Each row was made from one path, in order. Every step used is in the known rows, and no mark comes twice. Write each row's path.
(in the rows, 128 means zero)
Known rows
bago > kamop > puzi: [121  93 157 142 165 174 157 130 107  97 161 121 108 136 116 134 119 130
 124 160  40 134 119  70 164 149 167 117  99 169  95 130 112]
nenep > ginaz > kades > sazadas > bago > rivi > tapev: [ 82 106 142 110 142 162 185 169  70  60 139 132 114 116 179 133 107 138
 164 136 111 112 133 121 110 155 146 136  81 187 126 156  98]
tapev > rivi > bago > venev: [ 99  99 170 108 127 129 188 137 102  98 130  96 103 120 159 169  85 141
 116 160  95 106 108  86 116 171 155 126  52 182 146 163 139]
tapev > rivi > bago > ginaz > nenep > kades > sazadas: [ 94 111 146 101 140 132 188 163  83  85 140 106 121 124 175 163  95 134
 139 152 101  98 109  93 123 180 161 124  54 192 149 173 132]
bago > ginaz > nenep > kades: [108 128 159 141 157 138 164 168  79  87 147 131 102  86 156 134 111 120
 152 142  76 115 105 117 152 155 153 145  81 162 127 175  89]
nenep > kades > ginaz > bago > kamop: [ 98 107 147 119 155 151 160 147  76  74 148 112  80 104 175 128 108 155
 163 131  89 147 121  94 150 161 189 140 102 177 106 176 108]
puzi > kamop > pavez: [119  89 191 135 143 190 167 141 101  89 148 128 110 102 146 139 108 125
 119 153  61 128 147  80 158 176 169 130  88 141  92 121 127]
nenep > kades > ginaz: [110 125 159 121 144 151 143 157  85  93 133 128  78 106 160 134 121 156
 167 139 105 142 116 105 146 173 185 136  93 163 125 183 104]
kades > nenep > ginaz > bago > rivi: [ 98  89 160 122 170 160 176 147  73  68 157 132  81  80 149 141 134 109
 177 163  93 106 105 104 136 134 130 149  92 182 112 159  93]
bago > kamop > pavez: [111  65 169 126 155 172 182 135 125  93 149 118 109 109 129 142 108 126
 118 170  46 118 135  75 150 150 177 126 100 155  95 128 123]
sazadas > nenep > kades > ginaz: [113 105 185 127 146 157 162 163  57 113 137 146  71  91 154 146 143 137
 175 146  92 135 131 111 153 154 147 132 111 141 134 183  96]
nenep > ginaz > bago: [ 88 103 152 130 149 157 172 134  98  74 149 124  92 104 174 130 115 150
 149 133  90 134 109 118 117 141 129 140  95 174 109 170  87]
tapev > rivi > bago > ginaz: [104 104 151  98 135 130 186 149  93  90 141 104 113 127 160 158  84 149
 130 158  94 102 103  98 112 177 162 127  54 181 151 163 132]
sazadas > bago > ginaz: [112 115 161 123 142 141 173 152  79  70 163 123  89  96 140 156  77 149
 145 142  61 141 125 119 130 145 142 143 109 155 125 165 115]
nenep > kades > ginaz > bago > rivi: [ 96 115 147 106 155 147 155 152  74  76 142 109  81  95 178 132 111 153
 170 137 103 139 118  94 144 160 184 144  99 180 112 174 112]
venev > bago > ginaz > nenep > kades: [ 89 115 160 120 142 118 171 159  76  70 146 112  85  97 158 141 114 126
 161 139  82 139 101 101 145 134 150 169 103 152 122 181  97]
tapev > rivi: [115 109 166 113 140 143 164 160 119 106 126 116 103 128 141 155 105 156
 129 168  97  97 109  89 120 182 151 116  69 160 151 141 129]
bago > ginaz > kades > sazadas > nenep: [112 108 156 139 150 151 182 180  69  73 149 134 117 109 159 150  94 122
 157 147  84 105 123 120 125 150 156 138  78 161 125 166  96]
ginaz > kades: [100  93 164 124 141 140 166 162  89  97 139 120  91 117 161 135 114 156
 150 128  89 121 132  93 135 175 166 124  87 156 113 144 108]
puzi > kamop: [118 114 176 147 135 170 161 141  94  86 156 126 105 118 142 122  96 142
 132 142  69 138 134  90 170 181 165 115  83 145  98 125 118]
kamop > pavez: [114  71 196 116 145 170 163 145 132 117 130 131  93  93 135 170 136 125
 119 171  72 110 135  85 123 159 156 136  96 142 108 146 121]
rivi > bago > ginaz > kades > nenep: [ 92  87 150 107 137 123 194 141  58  79 165 113  97 107 165 147  94 131
 152 134  83 124 112 109 129 159 169 141  66 187 116 180 111]
nenep > kades: [103 121 156 121 130 143 142 151 106 106 125 125  73 103 149 133 135 165
 152 125  95 148 136  91 155 181 178 118  97 159 121 169 110]
venev > bago: [ 91 100 171 116 125 121 165 143 106  88 142 112  74 117 138 149 119 147
 150 148  88 145 109  89 136 141 148 149 109 144 116 164 110]
venev > bago > rivi: [ 87 103 158  92 136 121 169 145 100  77 139  97  86 105 142 142 109 139
 156 161  97 132 108  80 141 133 155 154 109 159 118 147 123]
sazadas > kades > nenep > ginaz: [116 114 168 122 154 171 161 167  56  80 140 153  88  97 135 136 141 136
 170 140  96 127 133  98 125 157 141 134 105 160 138 161 104]
venev > bago > ginaz: [ 98 109 161 119 133 122 171 150  92  69 147 113  86 110 142 146 100 137
 152 150  81 140  99 106 128 131 153 166 100 148 123 173 101]
pavez > kamop > puzi: [103 127 151 139 151 184 152 133  98  89 155 141  81 143 132 149 126 137
 118 157  62 128 136  73 181 153 159 118 102 167 106 143 101]

Write each row's path
[103  98 175 113 155 155 171 159  49  99 143 130  74  81 167 143 134 133
 178 145  93 132 133 102 153 144 148 138 116 155 125 174 103]  sazadas > nenep > kades > ginaz > bago > rivi
[123 125 173 119 150 164 156 166  61  87 143 140  98 117 144 139 107 154
 159 147  98 130 122 101 117 164 162 134 103 153 138 163 114]  sazadas > kades > ginaz
[ 86 105 144 113 157 158 176 135  94  67 147 114 102  95 177 125 108 145
 154 141  96 125 109 112 120 134 134 143  95 183 110 159  95]  nenep > ginaz > bago > rivi
[ 97  90 162 103 162 142 183 149  71  72 167 110  92 109 168 140  82 132
 159 174  97 104  96 105 115 142 163 157  83 186 110 152 112]  kades > ginaz > bago > rivi > tapev
[ 98 116 156 118 140 154 178 166 104  72 154 120 117 119 142 179  93 126
 151 169  96 114 138  91 136 151 141 106  97 177 114 149 135]  kades > sazadas > bago > rivi
[ 91 119 172 135 152 135 155 164  89 114 140 130  84  89 162 136 147 127
 154 132  86 123 120  90 173 174 145 123  94 159 118 166  99]  ginaz > nenep > kades
[ 85 116 161 138 156 145 172 170  81  91 153 126 101  97 165 148 131 117
 157 135  78 124 132  85 177 165 145 115 100 172 110 166 110]  ginaz > nenep > kades > sazadas > bago > kamop
[ 86 117 158 124 141 123 174 166  78  65 148 115  94 104 159 151 114 118
 162 144  87 133 104 100 143 134 148 163 100 158 121 184 100]  venev > bago > ginaz > nenep > kades > sazadas
[110  91 175 128 164 168 166 153  44 100 152 135  75  97 160 144 142 128
 170 141  72 143 134  94 158 142 148 137 120 156 116 175  98]  sazadas > nenep > kades > ginaz > bago > kamop > puzi
[ 77  90 159  81 126 114 182 149  93  79 141 103  80 110 139 137 108 137
 153 163 100 121 116  82 129 139 161 158  97 167 123 138 123]  venev > bago > rivi > tapev
[ 79  96 145 106 150 152 184 139  88  68 148 118  97  99 176 121 107 143
 152 143  98 118 114 114 113 139 138 146  87 190 113 151  95]  nenep > ginaz > bago > rivi > tapev
[113 116 185 141 167 147 163 162  76  99 159 135  99 108 156 147 111 114
 161 175  93 102  79 118 142 154 142 146  82 157 124 173  94]  kades > ginaz > nenep
[105  97 189 134 148 153 174 153  51 101 139 133  67  78 167 153 130 126
 166 141  86 139 132 105 149 138 141 144 110 149 124 187  98]  sazadas > nenep > kades > ginaz > bago > venev
[103  81 169 126 155 145 171 169  68  90 147 130  80 102 151 142 131 130
 170 140  90 108 127  90 141 169 160 133  87 162 113 147 104]  ginaz > kades > nenep
[108 106 174 128 157 169 173 157  50  68 141 139  84  84 148 144 128 126
 163 136  90 130 134  91 120 142 137 145 104 169 128 165 106]  sazadas > kades > nenep > ginaz > bago > venev
[116 102 157 134 159 145 175 172  65  70 152 132  99  95 149 139 100 122
 163 148  78 105 110 117 129 152 164 153  76 164 124 161  92]  bago > ginaz > kades > nenep
[ 96 110 153 129 146 161 165 155  85  80 132 134 101 112 173 121 121 152
 159 126 101 127 116 125 120 159 145 136  85 164 124 166  84]  nenep > ginaz > kades
[ 98 129 145 124 133 152 159 168  90  74 137 127  94 108 159 158 114 148
 160 130  97 144 147  98 147 168 171 117  99 173 120 181 118]  nenep > kades > sazadas > bago > ginaz
[ 89  88 157 119 135 128 180 136 103  71 153 103  87 124 135 135 104 143
 145 151  67 149 112  79 152 134 163 145 113 152 105 151 116]  venev > bago > kamop
[ 90 104 154 118 136 125 180 165  78  56 147 110  98 118 160 151  99 132
 161 142  89 132 110 101 124 134 158 163  97 156 118 173 105]  venev > bago > ginaz > kades > sazadas
[108 102 182 127 136 152 161 159  72 122 132 144  67  89 146 146 152 143
 165 135  85 140 145 101 160 159 142 119 114 138 130 173 100]  sazadas > nenep > kades
[ 89  93 180 127 115 121 189 112  97 101 146 101  86 103 154 165  90 128
 118 143  83 137 115  95 134 149 156 129  63 180 110 182 124]  rivi > bago > venev
[114 110 153 133 150 141 171 167  80  75 147 125 107 106 156 133  88 140
 149 139  78 114 113 120 125 157 168 146  77 160 123 159  96]  bago > ginaz > kades
[ 99 113 163 126 149 147 157 146  77  78 137 111  72  92 178 141 107 146
 158 133  97 145 118  98 141 155 178 149  93 174 111 187 107]  nenep > kades > ginaz > bago > venev
[ 93 102 156 115 137 120 176 158  76  62 146 108  88 110 157 141  99 140
 158 136  83 139 107 103 126 135 160 170 100 151 120 170 103]  venev > bago > ginaz > kades
[ 91  99 161 119 137 128 185 168  65  62 148 116  95 111 160 153 106 125
 166 142  87 132 116 104 127 128 149 164 103 151 121 176 101]  venev > bago > ginaz > kades > sazadas > nenep
[101  88 176 143 163 159 178 142  75  70 152 134  75  76 149 151 131 102
 166 160  87 113 105 108 132 129 125 153  86 177 111 171  88]  kades > nenep > ginaz > bago > venev
[ 98 102 144  97 137 133 193 162  84  80 142 103 124 135 172 164  82 143
 136 153 101  96 112  95 109 178 165 124  50 189 148 163 135]  tapev > rivi > bago > ginaz > kades > sazadas
[ 87  79 148 111 128 129 196 116  95  93 169 102 100 128 147 138  91 147
 129 142  66 139 120  87 151 160 176 112  80 185 100 160 126]  rivi > bago > kamop
[ 92  94 157  84 134 133 180 154 103 100 139 118  95 105 130 127 101 135
 141 177 101  90 127  90 130 162 168 128  71 184 128 114 126]  bago > rivi > tapev
[ 95  81 150 113 141 144 182 112  87  98 172 104 103 136 142 144 107 137
 125 142  56 144 118  76 153 156 172 116  82 190  96 159 125]  rivi > bago > kamop > puzi
[100  69 167 129 173 173 184 144  78  67 160 135  84  81 148 147 138 103
 165 164  75 109 114  98 135 132 136 152  97 176 103 160  94]  kades > nenep > ginaz > bago > kamop > pavez
